What can hang from each mark:
k894: k547 k841
k433: k816
k841: k894
k699: k547
k547: k699 k816
k780: k816
k816: k433 k547 k780 k841

Each row was made from one small tree. Brackets hold a mark, then the marks that hang from it, in the order of their numbers. Every link used is in the known rows. Write each row's tree.
Known rows:
(k547 k816): [-3.66 -2.17 -3.05 -4.15  0.71 -1.75 -0.95  5.24 -1.55  0.21  3.51  1.64
 -2.36 -4.46 -2.96 -0.32 -1.89  1.92  2.46]
(k780 (k816 k433 k547)): [-3.89 -0.42 -1.56 -3.27  5.20 -1.14 -0.69  1.96 -0.83 -0.17  2.17 -2.61
 -1.55  0.71 -0.78  1.05 -0.92  0.52 -0.45]
(k547 k699 (k816 k433 k780 k841)): [-1.95  6.92 -3.43 -6.56 -2.03  3.27  0.80  3.61 -1.74  1.45  1.46  1.01
  1.90 -4.48 -3.28  0.62  1.14  0.44  2.13]
(k699 (k547 (k816 k780 k841))): [-2.18  4.50 -3.84 -6.16  0.01  1.97 -0.77  4.95 -2.41  1.63  3.56  1.28
  1.80 -3.15  0.70 -0.44 -5.42  1.05  2.16]
(k699 (k547 (k816 k780 (k841 k894)))): [-1.73  5.02 -4.71 -3.82  1.42  0.77  2.59  4.02 -1.15  2.04  3.99  1.65
  1.26 -2.89  2.84 -1.49 -5.26  0.63  2.22]
(k816 k433 k547 k780): [-2.92  6.24 -1.48 -5.94  2.34  0.99 -1.74  0.53 -1.64  1.27  1.42 -3.96
 -0.81 -0.41 -0.49 -0.85  0.66  1.46 -2.39]
(k841 (k894 (k547 k699))): [-4.36 -2.50 -4.61  1.53  1.67 -5.36  3.92  1.54 -1.29  5.97  3.44 -0.33
 -0.06 -4.47 -1.99 -2.39 -1.93  2.24  2.66]
(k547 (k816 k433)): [-4.25 -0.21 -2.56 -5.39  0.37 -0.98 -1.14  5.11 -1.29 -0.07  2.28  1.65
 -1.81 -5.60 -3.38  0.83  0.85  1.84 -0.88]
(k433 (k816 k780)): [-3.42  3.48 -4.21 -5.56  2.06  0.40 -1.91  1.25 -4.05  1.44  4.25 -2.58
  0.63 -3.79 -2.79 -2.25  0.05  1.34 -0.23]
(k894 k841): [-5.84 -1.09 -3.29 -3.66  6.31 -4.61 -1.44  3.96 -2.78  3.39  3.28 -1.42
 -1.11 -3.73 -0.52  0.68 -2.55  2.62 -0.74]
(k699 k547): [-5.23 -2.54 -3.12 -5.27  2.06 -3.59 -2.06  3.03 -1.87  3.10  2.45 -1.23
  0.84 -2.99 -0.77  0.38 -5.12  2.41 -0.21]
(k699 (k547 (k816 k433 k780 k841))): [-2.93  7.24 -3.49 -7.14  0.18  3.61 -1.22  4.11 -1.66  1.23  2.22  0.98
  1.92 -3.80  0.07  0.78 -2.57  0.29 -0.24]
(k433 (k816 (k547 k699) k780 k841)): [-3.14  7.09 -4.68 -5.32 -0.65  3.31  1.00  0.34 -4.26  2.51  1.81 -4.77
  4.25  0.28  1.21 -1.98 -0.60  0.78  2.27]
(k780 (k816 (k547 k699) (k841 k894))): [-2.34 -0.71 -3.70 -0.33  4.12 -1.29  5.66  2.10 -0.69  2.21  2.95 -3.06
  0.76  1.89  3.01  0.20 -3.91  0.41  3.88]
(k894 (k547 (k816 k433 k841))): [-5.46  2.18 -3.33 -1.96  0.45  1.86  1.08  5.37 -1.79  1.64  2.26  1.58
 -1.42 -6.13 -1.32  2.17 -0.58 -0.07 -0.25]
(k699 (k547 k816)): [-4.19 -2.44 -3.57 -4.78  0.31 -3.07 -2.57  5.84 -1.42  1.72  3.18  2.42
  0.71 -3.84 -1.28 -0.76 -4.97  2.40  2.26]
(k816 k433 k547 (k841 k894)): [-5.07  2.95 -2.87 -3.59  3.90  0.26  4.09  2.33 -1.03  0.28  0.73 -3.53
 -1.78  0.00  4.49  1.59 -1.02  0.82 -3.69]
(k841 (k894 k547)): [-4.19 -2.06 -3.80  1.59  4.44 -4.76  3.01  2.19 -0.96  4.43  4.12 -0.79
 -2.59 -4.10 -0.16 -1.13 -2.27  1.73  0.27]
(k816 k547 k780): [-2.06  3.64 -2.47 -5.35  3.21 -0.07 -1.09  1.20 -1.76  2.10  3.54 -3.89
 -1.09  1.11 -0.08 -3.06 -2.25  2.34  0.27]
(k894 (k547 k699)): [-5.11 -2.46 -3.69 -0.46  0.27 -3.89  0.77  1.77 -1.74  5.70  3.20 -0.95
  1.39 -5.02 -4.37 -1.74 -1.73  2.35  2.83]
(k547 k699 (k816 k841)): [-3.88 -0.83 -3.93 -4.72 -1.94  0.39  1.63  5.53 -2.15  1.66  2.06  0.50
  1.02 -4.16 -2.01  0.50 -1.88  1.77  4.12]

Write each row's tree:
[-3.36  0.35 -2.41 -1.60  6.28  0.13  4.60  2.99  0.23 -0.93  3.27 -1.43
 -2.08 -2.55  1.24  2.80 -1.07 -0.35 -1.51] : (k780 (k816 k433 (k841 k894)))
[-3.28  7.51 -5.05 -2.82  3.03  2.66  3.20  0.90 -3.38  1.31  3.11 -4.68
  0.98  1.17  5.06 -1.79 -0.98  0.58 -0.31] : (k433 (k816 k547 k780 (k841 k894)))
[-6.33 -0.66 -3.89  0.01  4.64 -4.71 -0.64  5.88 -2.52  6.12  4.56  2.95
 -0.87 -5.33 -1.40 -0.49 -2.87  1.69  2.40] : (k894 (k547 k816) k841)
[-1.52  2.82 -4.70  0.43  0.40 -2.56  2.91  1.75 -0.85  5.29  5.29  2.70
  0.93 -4.95 -3.51 -4.58 -0.94  1.45  4.93] : (k841 (k894 (k547 k699 (k816 k780))))
[-2.56  6.32 -2.67 -6.50  2.62  4.22  0.63  2.49 -2.72  0.51  1.58 -3.11
 -1.12 -3.35 -1.02  1.63  0.26  0.49 -2.88] : (k816 k433 k780 k841)
[-4.43  1.90 -3.65 -5.40 -2.02  1.55  1.25  4.87 -1.66  0.33  0.98  0.77
  1.53 -5.52 -3.15  1.73  0.32  0.91  1.58] : (k547 k699 (k816 k433 k841))
[-6.58  1.26 -3.78 -1.09  1.66 -4.32 -0.17  4.26 -1.99  5.60  1.83  2.97
  2.46 -7.04 -3.90  0.66  0.46  1.79  2.19] : (k894 (k547 k699 (k816 k433)) k841)
[-5.03 -0.53 -2.93 -1.43 -1.96 -1.98  0.14  3.68 -1.00  3.71  2.23  2.36
  1.42 -6.93 -5.95 -0.78  1.27  0.94  2.52] : (k894 (k547 k699 (k816 k433)))
[-3.39 -0.34 -2.69 -2.93  4.79  0.75  1.42  3.75 -1.69  0.58  3.61 -3.51
 -1.23  1.78  2.56  1.55 -4.17  0.33  1.71] : (k780 (k816 k547 k841))
[-4.38  0.04 -3.54 -4.91 -0.17  0.54  1.82  2.36 -2.16  2.60  0.61 -4.36
  1.52  0.35  1.66  0.01 -2.58  1.57  2.14] : (k816 (k547 k699) k841)
[-3.87  1.44 -2.48 -3.82  2.34  1.21  2.44  1.68 -1.13  0.41  0.69 -3.65
  1.76  0.58 -0.08  1.94 -0.99  0.55  1.39] : (k780 (k816 k433 (k547 k699) k841))
[-3.29 -1.03 -3.34 -2.83  2.38 -0.05  1.81  2.44 -1.50  2.17  2.43 -3.37
  1.76  1.73  0.69  0.87 -3.98  0.84  4.27] : (k780 (k816 (k547 k699) k841))
[-5.04  2.37 -5.70 -2.54 -0.08 -0.19  4.61  0.54 -3.33  1.80  1.44 -4.14
  3.21  0.27  4.10 -0.68 -0.69  1.32  1.76] : (k433 (k816 (k547 k699) (k841 k894)))
[-5.86  2.32 -3.84 -0.35  3.99 -0.24  4.99  2.29 -1.04  2.88  1.88 -1.55
 -1.85 -4.99  1.82  1.95 -0.57  0.21 -2.87] : (k816 k433 (k841 (k894 k547)))
[-2.25  4.62 -4.67  0.57  2.04 -0.54  5.58  0.70 -1.40  5.94  3.77 -2.13
  1.21 -3.40  0.28 -2.16 -1.65  0.23  2.48] : (k816 k780 (k841 (k894 (k547 k699))))
[-4.72 -0.58 -3.85 -5.61  0.04  0.35 -0.11  6.17 -2.38  1.10  2.73  1.62
  0.88 -3.32  1.37  1.20 -5.52  1.50  1.72] : (k699 (k547 (k816 k841)))
[-6.02  1.17 -6.48  1.17  0.67 -0.78  5.27  1.17 -3.40  4.92  3.07 -2.16
  2.68 -5.01  0.73 -0.38 -0.73  0.31  2.26] : (k433 (k816 (k841 (k894 (k547 k699)))))
[-2.15  4.43 -4.36 -1.66 -1.70  1.70  1.70  3.75 -2.31  4.58  3.67  1.52
  2.03 -4.60 -2.93 -1.76 -1.82  0.55  4.67] : (k894 (k547 k699 (k816 k780 k841)))
[-1.04  4.27 -5.07 -2.88 -0.72  0.84  4.62  3.58 -1.37  2.03  3.81  1.71
  0.92 -3.50 -1.03 -2.03 -1.36  1.43  4.22] : (k547 k699 (k816 k780 (k841 k894)))
[-3.50  4.95 -3.99 -4.84  2.07  1.09 -1.75  0.61 -3.84  1.72  3.49 -4.40
  1.25  0.47  0.18 -2.35  0.02  1.91  0.03] : (k433 (k816 k547 k780))
[-3.62 -0.27 -2.32 -3.45  2.77 -1.79 -0.29  1.16 -0.41  1.29  1.76 -2.55
  1.28  0.72 -2.49 -0.13 -0.05  0.96  2.23] : (k780 (k816 k433 (k547 k699)))
[-3.73  7.15 -4.20 -5.35  1.94  4.61  0.11  1.46 -4.55  1.19  2.61 -5.37
  1.72  0.11  2.61 -0.35 -1.05  0.52 -0.55] : (k433 (k816 k547 k780 k841))
[-4.08  5.90 -5.61  0.09  3.97  2.12  3.62  1.22 -3.22  3.74  4.63 -2.37
  0.24 -4.35  2.07 -1.30 -1.04 -0.37 -0.56] : (k433 (k816 k780 (k841 (k894 k547))))
